Each row was made from one small tree. Brackets hold a mark, then the marks that hang from it, in alphabetical order. Every link used is in the known rows. Write each row's tree.
Known rows:
[mebi [kule [nisa degi]]]: [ 0.05  0.06  0.27  0.57 -0.09 -0.11  0.34 -0.14 -0.17  0.46 -0.03  0.03
  0.02  0.24 -0.05  0.66  0.03  0.03  0.12 -0.12  0.04  0.03  0.21]
[kule gevin [mebi degi] nisa]: [ 0.20  0.11  0.59 -0.03 -0.20 -0.05  0.11 -0.09  0.05  0.34  0.20  0.05
 -0.01  0.21  0.01 -0.06  0.28 -0.22  0.09  0.06  0.19  0.13  0.41]
[varabel [degi nisa] [pobi kunif]]: [ 0.10  0.06 -0.16  0.27  0.17  0.14  0.39  0.14  0.00 -0.38  0.01 -0.13
  0.13  0.19 -0.09  0.03 -0.09  0.28  0.09 -0.14  0.04  0.07  0.28]
[degi gevin nisa [varabel [pobi kunif]]]: [ 0.11  0.02 -0.05 -0.22 -0.11  0.10  0.20  0.09 -0.02 -0.51 -0.48 -0.24
  0.33  0.34 -0.03 -0.24  0.03  0.20 -0.02 -0.17  0.06  0.04  0.29]
[varabel [degi gevin nisa]]: [ 0.12 -0.09 -0.06 -0.01  0.11 -0.07  0.12  0.02  0.15  0.06 -0.02 -0.15
  0.21  0.18  0.04  0.41  0.05  0.16  0.04 -0.10  0.05 -0.04  0.25]
[varabel degi [pobi kunif]]: [ 0.16  0.01 -0.11  0.65  0.07  0.12  0.52  0.06  0.05 -0.20  0.11 -0.12
 -0.01  0.16 -0.17  0.02 -0.04  0.18  0.14 -0.09  0.10  0.12  0.34]
[nisa [degi gevin [varabel pobi]]]: [ 0.12  0.07 -0.07 -0.05 -0.13  0.06  0.23 -0.15  0.03 -0.16 -0.25 -0.20
  0.12 -0.01 -0.10  0.01 -0.03  0.25  0.03 -0.09  0.07  0.04  0.23]
[kule gevin]: [ 0.18  0.04  0.31  0.36 -0.13 -0.09  0.37  0.16 -0.08  0.29  0.13 -0.05
  0.08  0.18 -0.25  0.59  0.35 -0.24  0.18  0.10  0.20 -0.01  0.38]
[nisa [degi [varabel pobi]]]: [ 0.10  0.17 -0.11  0.16 -0.04  0.05  0.37 -0.01 -0.01 -0.13 -0.04 -0.14
  0.09 -0.01 -0.12  0.14 -0.07  0.15  0.08 -0.04  0.10  0.05  0.23]
[pobi kunif [varabel [degi gevin nisa]]]: [ 0.07 -0.16 -0.07 -0.15  0.12  0.00  0.09  0.08  0.16 -0.17 -0.31 -0.14
 -0.11  0.33  0.08 -0.50 -0.02  0.25  0.00 -0.23  0.12  0.01  0.23]
[mebi [degi gevin nisa varabel]]: [ 0.14  0.03  0.14 -0.38  0.01 -0.03 -0.07  0.07  0.22 -0.07 -0.44 -0.17
  0.37  0.25  0.15 -0.19  0.00  0.11 -0.05 -0.15  0.13  0.02  0.22]
[degi gevin nisa [varabel pobi]]: [ 0.10  0.03 -0.05 -0.33 -0.04  0.04  0.14  0.12 -0.03 -0.32 -0.20 -0.25
  0.39  0.16 -0.07  0.09  0.08  0.11 -0.01 -0.15  0.06 -0.03  0.25]
[degi gevin [varabel pobi]]: [ 0.17  0.00  0.01  0.03 -0.13  0.03  0.26  0.01 -0.01 -0.13 -0.14 -0.22
  0.25  0.11 -0.15  0.06  0.13  0.03  0.04 -0.12  0.11  0.02  0.31]
[degi gevin nisa]: [ 0.11 -0.03  0.12  0.12 -0.04 -0.11  0.20  0.17 -0.03  0.11 -0.14 -0.11
  0.32  0.32 -0.10  0.54  0.20 -0.10  0.05 -0.11  0.12 -0.10  0.23]
[varabel pobi]: [ 0.14  0.11  0.04  0.66 -0.01  0.00  0.50  0.24 -0.11  0.05  0.20 -0.08
  0.17  0.13 -0.33  0.47  0.17 -0.16  0.16 -0.08  0.15  0.00  0.31]
[kunif [pobi varabel]]: [ 0.07  0.03  0.16  0.55 -0.03 -0.08  0.36  0.32  0.09  0.12  0.09 -0.08
 -0.08  0.05 -0.41 -0.06  0.33 -0.20  0.07 -0.13  0.25 -0.02  0.29]
[mebi [degi varabel] kule]: [ 0.13  0.04  0.26  0.39 -0.04 -0.10  0.18  0.00  0.13  0.27 -0.34 -0.13
  0.22  0.16  0.08  0.04 -0.13  0.13  0.08 -0.18  0.13  0.08  0.24]
[degi [varabel pobi]]: [ 0.15  0.09 -0.03  0.24 -0.03  0.00  0.41  0.17 -0.03 -0.11  0.07 -0.17
  0.21  0.09 -0.17  0.16  0.04 -0.07  0.11 -0.09  0.15  0.04  0.32]
[nisa [degi gevin [varabel [pobi kunif]]]]: [ 0.13  0.06 -0.05  0.04 -0.20  0.12  0.30 -0.22  0.04 -0.40 -0.52 -0.18
  0.04  0.16 -0.08 -0.28 -0.06  0.33  0.01 -0.09  0.09  0.11  0.25]
[pobi kunif [varabel degi]]: [ 0.12 -0.05 -0.07  0.42  0.13 -0.03  0.34  0.11  0.18  0.01 -0.03 -0.06
 -0.30  0.28 -0.04 -0.42  0.00  0.07  0.11 -0.16  0.20  0.08  0.29]
[kule gevin [nisa degi]]: [ 0.12  0.09  0.33  0.05 -0.14 -0.04  0.29 -0.06 -0.20  0.33  0.14  0.03
 -0.04  0.19 -0.12  0.51  0.28 -0.10  0.12  0.12  0.12  0.03  0.33]
[kunif [pobi [varabel degi]]]: [ 0.08 -0.03 -0.02  0.42  0.13 -0.04  0.29  0.19  0.24  0.12  0.21 -0.12
 -0.19 -0.08 -0.28 -0.21  0.19  0.04  0.07 -0.13  0.19  0.04  0.31]
[varabel [degi nisa]]: [ 0.11  0.02 -0.12  0.17  0.19 -0.08  0.24  0.17  0.11  0.03  0.19 -0.09
  0.16  0.16 -0.01  0.52 -0.03  0.03  0.10 -0.08  0.08 -0.02  0.24]
[kunif [pobi [varabel [degi gevin nisa]]]]: [ 0.04 -0.09 -0.06 -0.13  0.14 -0.01  0.03  0.17  0.25 -0.10 -0.05 -0.19
  0.01 -0.02 -0.16 -0.30  0.18  0.24 -0.05 -0.19  0.11 -0.03  0.25]
[kule gevin mebi]: [ 0.21  0.06  0.36  0.22 -0.28 -0.15  0.33  0.00  0.03  0.22  0.24 -0.05
 -0.03  0.12 -0.22  0.37  0.28 -0.24  0.16  0.10  0.20  0.04  0.39]

Which tree is each row?
[ 0.10 -0.01 -0.18 -0.03  0.16  0.10  0.18  0.05  0.04 -0.14  0.06 -0.20
  0.29  0.03 -0.09  0.27  0.02  0.30  0.05 -0.14 -0.01 -0.03  0.28]	[varabel [degi gevin nisa] pobi]
[ 0.05 -0.11 -0.09 -0.19  0.20 -0.05  0.00  0.10  0.15  0.05 -0.04 -0.15
 -0.02  0.14  0.04 -0.12  0.07  0.17  0.01 -0.19  0.10 -0.06  0.22]	[pobi [varabel [degi gevin nisa]]]
[ 0.08  0.14 -0.09 -0.08  0.06  0.02  0.27  0.29 -0.07 -0.27  0.02 -0.21
  0.37  0.15 -0.08  0.24  0.01  0.00  0.05 -0.13  0.08 -0.02  0.27]	[degi nisa [varabel pobi]]
[ 0.15  0.08  0.01  0.34 -0.10  0.06  0.47  0.11 -0.01 -0.34 -0.19 -0.16
  0.11  0.27 -0.15 -0.19  0.01  0.01  0.08 -0.10  0.15  0.11  0.33]	[degi [varabel [pobi kunif]]]
[ 0.14  0.02  0.45  0.55 -0.07 -0.05  0.20  0.02  0.00  0.43 -0.20 -0.05
  0.16  0.11 -0.11  0.32  0.09  0.13  0.17 -0.06  0.15  0.04  0.34]	[mebi degi [kule gevin]]
[ 0.17 -0.02  0.03  0.12 -0.22  0.09  0.35  0.01 -0.01 -0.35 -0.43 -0.21
  0.16  0.29 -0.11 -0.29  0.06  0.11  0.03 -0.13  0.11  0.10  0.33]	[degi gevin [varabel [pobi kunif]]]
[ 0.12 -0.02  0.10 -0.35 -0.08 -0.12  0.10  0.10  0.05 -0.08 -0.30 -0.21
  0.34  0.30  0.04  0.23  0.11 -0.03 -0.02 -0.11  0.11 -0.05  0.23]	[degi gevin nisa varabel]
[ 0.10 -0.06 -0.16  0.14  0.08  0.15  0.27  0.01  0.01 -0.37 -0.20 -0.18
  0.18  0.20 -0.04 -0.05 -0.02  0.38  0.04 -0.15  0.01  0.06  0.29]	[varabel [degi gevin nisa] [pobi kunif]]
[ 0.17 -0.07 -0.10  0.31  0.05  0.08  0.33 -0.06  0.06 -0.01  0.12 -0.16
  0.09  0.00 -0.18  0.20  0.07  0.20  0.09 -0.13  0.05  0.03  0.31]	[varabel [degi gevin] pobi]
[ 0.13 -0.16 -0.03  0.21  0.02 -0.01  0.21 -0.01  0.20 -0.02 -0.25 -0.09
 -0.27  0.27 -0.02 -0.50  0.04  0.17  0.05 -0.19  0.17  0.07  0.29]	[pobi kunif [varabel [degi gevin]]]
[ 0.12  0.24  0.09 -0.26  0.03  0.05  0.04  0.11  0.18 -0.29 -0.05 -0.18
  0.28  0.04  0.06 -0.36 -0.14  0.12  0.00 -0.14  0.11  0.11  0.26]	[kule [mebi [degi nisa [varabel pobi]]]]
[ 0.11  0.06  0.42  0.54  0.01 -0.06  0.23  0.03 -0.05  0.49 -0.09  0.06
  0.17  0.29  0.02  0.30  0.08 -0.07  0.10 -0.21  0.11  0.07  0.28]	[mebi degi [kule nisa]]
[ 0.13  0.00  0.19  0.18 -0.07  0.09  0.10 -0.08  0.10  0.07 -0.46 -0.22
  0.31  0.03  0.01 -0.24 -0.10  0.37  0.03 -0.27  0.06  0.09  0.28]	[mebi [degi gevin [varabel pobi]] kule]
[ 0.19  0.03  0.48  0.05 -0.18 -0.08  0.04 -0.22  0.13  0.28 -0.04  0.03
  0.06  0.28  0.02 -0.20  0.22 -0.19  0.01 -0.10  0.14  0.13  0.31]	[kule [mebi [degi gevin]] nisa]
[ 0.18 -0.09 -0.09  0.44 -0.01  0.15  0.38 -0.11  0.11 -0.20 -0.14 -0.14
  0.01  0.16 -0.15 -0.13  0.03  0.28  0.08 -0.13  0.06  0.10  0.34]	[varabel [degi gevin] [pobi kunif]]
[ 0.14  0.01  0.01 -0.06 -0.16 -0.09  0.17 -0.20  0.11  0.05 -0.31 -0.13
  0.06  0.15  0.01  0.12  0.02  0.12  0.02 -0.04  0.13  0.03  0.20]	[nisa [degi gevin varabel]]
[ 0.09 -0.15  0.03  0.26  0.04 -0.02  0.18  0.05  0.29  0.07 -0.02 -0.16
 -0.14 -0.07 -0.25 -0.39  0.23  0.12  0.01 -0.16  0.16  0.02  0.30]	[kunif [pobi [varabel [degi gevin]]]]
[ 0.07  0.02  0.41  0.31 -0.15 -0.08  0.24 -0.14 -0.24  0.47 -0.02  0.00
 -0.01  0.13 -0.09  0.61  0.17  0.10  0.14  0.00  0.04  0.03  0.30]	[mebi [kule gevin [nisa degi]]]
[ 0.11 -0.04  0.50  0.32 -0.18 -0.10  0.29  0.03 -0.29  0.50  0.06 -0.01
  0.11  0.24 -0.11  0.66  0.31 -0.11  0.16 -0.03  0.08  0.01  0.39]	[mebi [kule gevin nisa]]
[ 0.14  0.18  0.19 -0.25 -0.01 -0.11 -0.02  0.06  0.28 -0.08 -0.13 -0.13
  0.23  0.17  0.18 -0.29 -0.12  0.00 -0.01 -0.11  0.16  0.09  0.22]	[kule [mebi [degi nisa varabel]]]
[ 0.21  0.11  0.50  0.24 -0.18 -0.07  0.18 -0.04  0.18  0.23  0.11 -0.01
  0.01  0.09 -0.09 -0.06  0.18 -0.11  0.15  0.07  0.23  0.11  0.38]	[kule gevin [mebi degi]]
[ 0.09 -0.03  0.21 -0.12 -0.02 -0.05 -0.11 -0.01  0.15  0.07 -0.62 -0.21
  0.40  0.21  0.20 -0.04 -0.11  0.34 -0.03 -0.26  0.05  0.02  0.20]	[mebi [degi gevin nisa varabel] kule]
[ 0.12  0.15  0.20 -0.20 -0.21 -0.15  0.19 -0.23  0.06  0.13  0.10 -0.02
 -0.10  0.16  0.11  0.02  0.02 -0.13  0.01 -0.01  0.11  0.15  0.24]	[kule mebi [nisa [degi varabel]]]
[ 0.02  0.00 -0.07  0.06  0.23 -0.03  0.17  0.32  0.21 -0.05  0.18 -0.15
 -0.02 -0.04 -0.19 -0.12  0.14  0.11  0.01 -0.16  0.14 -0.02  0.24]	[kunif [pobi [varabel [degi nisa]]]]
[ 0.21  0.12  0.41 -0.18 -0.19 -0.08  0.04 -0.05  0.25  0.11 -0.05 -0.11
  0.03  0.05  0.06 -0.35  0.11 -0.01  0.07  0.05  0.22  0.15  0.38]	[kule gevin [mebi [degi varabel]]]
[ 0.11 -0.01  0.24  0.10 -0.14 -0.06  0.22 -0.20 -0.11  0.29 -0.08  0.02
  0.02  0.28 -0.07  0.41  0.21 -0.06  0.03 -0.04  0.08  0.02  0.23]	[kule [nisa [degi gevin]]]
